Each row was made from one small tree. The marks that hang from a mark follow it in brackets, in the order of their numbers. Every link used is in the known rows. Write each row's tree.
Known rows:
Q_361(Q_84): [ 55.6 -26.0   8.7 -23.1  19.1  29.7  14.7  47.1 -17.0   3.3 -50.8  26.7
   4.3  44.1 -50.4  42.7   5.1]
Q_746(Q_340(Q_282) Q_836(Q_84(Q_361) Q_797)): [ 18.5  33.7  17.9  31.5  -3.1  30.1  22.6  30.4  38.7  26.1 -26.3  23.5
  12.0  11.6 -16.3  17.1  -1.0]
Q_836(Q_84(Q_361) Q_746(Q_340)): [ 33.7   4.3   4.5   8.6 -10.0  15.6  28.8   9.9  17.9 -46.2 -54.2  24.5
   3.6  45.8 -37.2  24.7 -19.6]
Q_103(Q_405 Q_797(Q_746(Q_340(Q_282)) Q_836(Q_84(Q_361)))): [-24.2  47.8  -7.8 -26.9 -31.6  20.8   7.5  48.0 -17.1  35.3  -3.8   0.3
   7.8 -18.9  -3.9   4.1 -13.4]
Q_103(Q_405 Q_797(Q_836(Q_84 Q_746(Q_340)))): [ 23.8   6.4   7.2   8.6 -44.0  50.6  24.5  57.7 -29.9 -10.6 -43.6   2.4
   6.3  18.1 -17.7   9.7 -13.7]
Q_797(Q_103(Q_405) Q_746): [ 23.7  13.1  13.5 -40.5  -0.1   8.0 -14.7  27.7 -34.9   7.6 -32.2  14.4
  21.2  10.6  -1.4   7.2  -1.3]
Q_836(Q_84(Q_361) Q_797(Q_103 Q_405 Q_746(Q_340(Q_282)))): [-13.6  64.9   0.1  10.2   6.6  20.2  -3.6  18.9  26.9  14.1 -24.3  29.4
  12.7   5.4 -13.5 -18.2  -1.8]
Q_103(Q_405 Q_797(Q_746 Q_836(Q_84))): [ 28.9  29.6  12.2 -41.7 -39.9  34.2  -9.1  63.0 -34.2   1.1 -23.7  -9.0
   3.8   6.8  -5.0   6.1  -4.8]
Q_797(Q_103 Q_746(Q_340)): [ 39.1  14.5 -10.7 -31.2   9.6  -0.4  -7.0  28.1  -7.6  -1.7 -67.8  33.2
  11.4  -9.3  -9.7  39.3 -27.4]
Q_746(Q_340(Q_282) Q_836): [ 21.4  -0.2  -3.3   7.7   5.1  21.2  27.6  24.3  14.4  42.6 -36.4  26.4
  12.4  10.2  -8.7  59.1 -18.6]
Q_797(Q_103 Q_405 Q_746(Q_340(Q_282)) Q_836(Q_84(Q_361))): [-10.7  65.3 -35.9 -21.4 -37.1  -3.6  -4.4  32.3  21.4  40.8 -22.4  39.2
 -25.4  17.1 -18.2 -14.9  -5.1]
Q_103(Q_405 Q_797): [ 11.2 -16.2  38.8 -14.6  -4.1  37.6  14.3  30.4 -32.9  21.8 -11.6   1.7
  39.1  16.3  -6.6  13.9  -3.8]
Q_746(Q_340(Q_282) Q_836(Q_84(Q_361) Q_797(Q_103(Q_405)))): [  5.7  35.1  19.7  40.5 -15.8  27.7   6.2  37.0   8.6  63.6 -11.8  23.8
  21.4   1.9  -4.0 -18.1  14.4]
Q_103(Q_405 Q_797(Q_746(Q_340 Q_836(Q_84(Q_361))))): [ 25.1  28.1   6.5  11.6 -38.0   3.8 -16.0  26.8   4.7  16.9  -7.6  -6.0
  15.1  -4.6  -1.3  27.2 -19.7]
Q_103(Q_405 Q_797(Q_746(Q_340 Q_836))): [ 22.9  11.1   8.5   3.4 -17.3  17.0 -10.4  35.6 -14.2  20.3 -22.9  -7.6
  25.8 -17.6   9.8  47.9 -25.2]
Q_797(Q_103 Q_746(Q_340) Q_836(Q_84)): [ 58.8  37.7 -28.1 -35.0 -33.3   7.9  -9.9  59.4  -5.8   2.0 -72.7  33.4
 -21.3  -0.7 -13.1  20.0 -17.3]
Q_836(Q_84(Q_361) Q_746(Q_340) Q_797(Q_103 Q_405)): [ 13.6  35.2  18.5  40.2 -12.9  26.4  11.6  17.4  33.5 -29.6 -48.9  35.9
   5.7  46.8 -34.8 -33.2   3.8]
Q_103(Q_797(Q_405 Q_746)): [ 10.1  20.0  16.2 -32.1   2.9  17.9  -9.0  16.1   3.3 -11.0 -22.5   5.6
  17.4  22.2 -11.8  23.7 -18.5]

Which tree is each row?
[ 25.1  24.5   1.1 -33.8  -2.3   0.1 -17.5  14.9   4.2   1.4 -36.0  28.6
   3.2  34.1 -11.7   6.3  -4.8] => Q_797(Q_103 Q_405 Q_746)
[ 34.6  26.6  23.5  47.9 -39.2  20.2  -3.2  41.5  15.6  39.3 -21.4  22.9
  12.4  13.4  -8.0 -23.5  16.1] => Q_746(Q_340 Q_836(Q_84(Q_361) Q_797(Q_103(Q_405))))
[  2.7  47.3 -22.7  16.1 -21.8  -0.8  -1.5   3.2  44.1  23.3  -3.9  14.4
  -9.3  28.6 -10.8  30.6 -13.2] => Q_797(Q_405 Q_746(Q_340(Q_282) Q_836(Q_84(Q_361))))
[ 37.2  16.3  -3.4  -5.6 -54.9  33.7  14.3  40.3  16.2   7.3 -21.8  21.9
 -27.5  67.2 -25.0  -6.3  15.7] => Q_797(Q_405 Q_836(Q_84))
[ 58.6  33.8 -23.9  23.6 -32.5   3.0 -25.6  23.2  26.1  16.0 -44.9  25.7
 -13.6  25.1  -4.9  27.4 -14.2] => Q_797(Q_103 Q_405 Q_746(Q_340 Q_836(Q_84)))
[ 20.1  30.1  36.7 -27.4   8.9  28.4 -13.4  42.4 -28.8  -4.5 -34.7   9.9
  31.7   0.4  -0.2 -13.5  10.5] => Q_836(Q_797(Q_103(Q_405) Q_746))
[ 23.7  40.3 -15.7  -8.2  -6.3  -3.3   0.7  15.2  29.1  14.7 -27.4  17.4
  -0.2   6.9 -11.1  50.1 -23.6] => Q_797(Q_746(Q_340(Q_282) Q_836(Q_84(Q_361))))
[  1.0  51.7   7.9  -6.5  20.0  29.1  15.8  26.0  16.5 -16.3 -34.8  12.4
  18.8  -7.4 -12.0  16.5 -12.1] => Q_836(Q_84(Q_361) Q_797(Q_746(Q_340(Q_282))))
[ 32.1  21.6  14.4  44.3 -20.5  26.3  -0.5  36.5  36.1  35.8 -39.3  38.3
   4.3  22.7  -8.9  -2.6   6.8] => Q_746(Q_340 Q_836(Q_797(Q_103 Q_405)))
[ 19.5  17.1  33.3   4.1  -0.1  33.8   3.8  30.0  13.7  12.0 -32.6  35.9
  15.0  39.7 -17.9 -26.8  18.2] => Q_836(Q_797(Q_103 Q_405))
[  8.9  41.6 -12.6   2.8 -18.1  -5.5 -14.5  23.3  -1.0  52.6 -14.4  19.2
   9.3  -3.6   1.2  15.2  -8.4] => Q_797(Q_103(Q_405) Q_746(Q_340(Q_282) Q_836(Q_84(Q_361))))
[ 78.7  25.6 -18.1  -1.0 -16.7  -0.3 -23.9  37.3   9.8   7.9 -70.3  28.8
  -3.9   1.2  -6.9  46.6 -25.8] => Q_797(Q_103 Q_746(Q_340 Q_836(Q_84)))
[ 15.8  56.3   2.8  16.8 -16.5  11.7 -12.8  21.2  32.4 -10.3 -33.1  28.0
   2.6  16.2 -16.6 -23.5   3.3] => Q_836(Q_84(Q_361) Q_797(Q_103 Q_405 Q_746(Q_340)))
[ 30.4  45.9 -16.9 -13.4  -3.6 -15.6 -14.8  22.9  21.6  35.7 -41.7  36.3
   0.2  -3.3 -11.7  33.8 -23.1] => Q_797(Q_103 Q_746(Q_340(Q_282) Q_836(Q_84(Q_361))))
[-26.3  31.3  -6.8 -37.4 -12.9  33.2  13.0  54.6 -35.8  40.5 -17.8   0.1
  17.5 -31.5   5.8  24.7 -19.5] => Q_103(Q_405 Q_797(Q_746(Q_340(Q_282)) Q_836))
[ 34.1  39.6  12.1  54.7 -40.0  13.0  -5.9  27.3  54.8  30.6 -26.1  39.0
  -6.0  36.6 -19.8 -25.0  12.7] => Q_746(Q_340 Q_836(Q_84(Q_361) Q_797(Q_103 Q_405)))
[ 14.1  36.7  -7.0 -46.4 -39.4  11.2   0.3  35.5  11.8  -8.9 -23.6  16.6
 -24.6  43.9 -16.3   7.4   1.6] => Q_797(Q_405 Q_746 Q_836)
[ 14.6  26.9  15.8   0.3   4.4  32.6  -5.7  42.5 -25.6  -0.4 -42.4  11.4
  30.5 -20.4   5.6  -1.3   1.2] => Q_836(Q_797(Q_103(Q_405) Q_746(Q_340)))
[ 54.3  25.9   9.5  61.2 -30.6  37.3  -4.4  39.7  36.3  26.5 -43.3  32.4
  -0.3  30.8 -11.0  -5.9   8.8] => Q_746(Q_340 Q_836(Q_84 Q_797(Q_103 Q_405)))
[ 22.6  23.5  -3.4   9.5 -20.2   9.5 -13.4  19.8  25.5  13.1 -27.5   7.5
   6.2   5.4  -4.0  47.0 -29.5] => Q_103(Q_797(Q_405 Q_746(Q_340 Q_836)))
[-12.9  35.6 -20.3 -38.8 -17.0  16.3   5.4  51.3 -33.7  50.6 -31.2  23.6
   3.7 -19.8   4.8   9.5  -5.0] => Q_797(Q_103(Q_405) Q_746(Q_340(Q_282)) Q_836)
[ 48.8  24.8  19.5  37.2 -26.5  20.5  14.0  33.9  44.9   0.7 -35.3  21.0
   2.1  24.1 -21.5  11.2   0.4] => Q_746(Q_340 Q_836(Q_84(Q_361) Q_797))
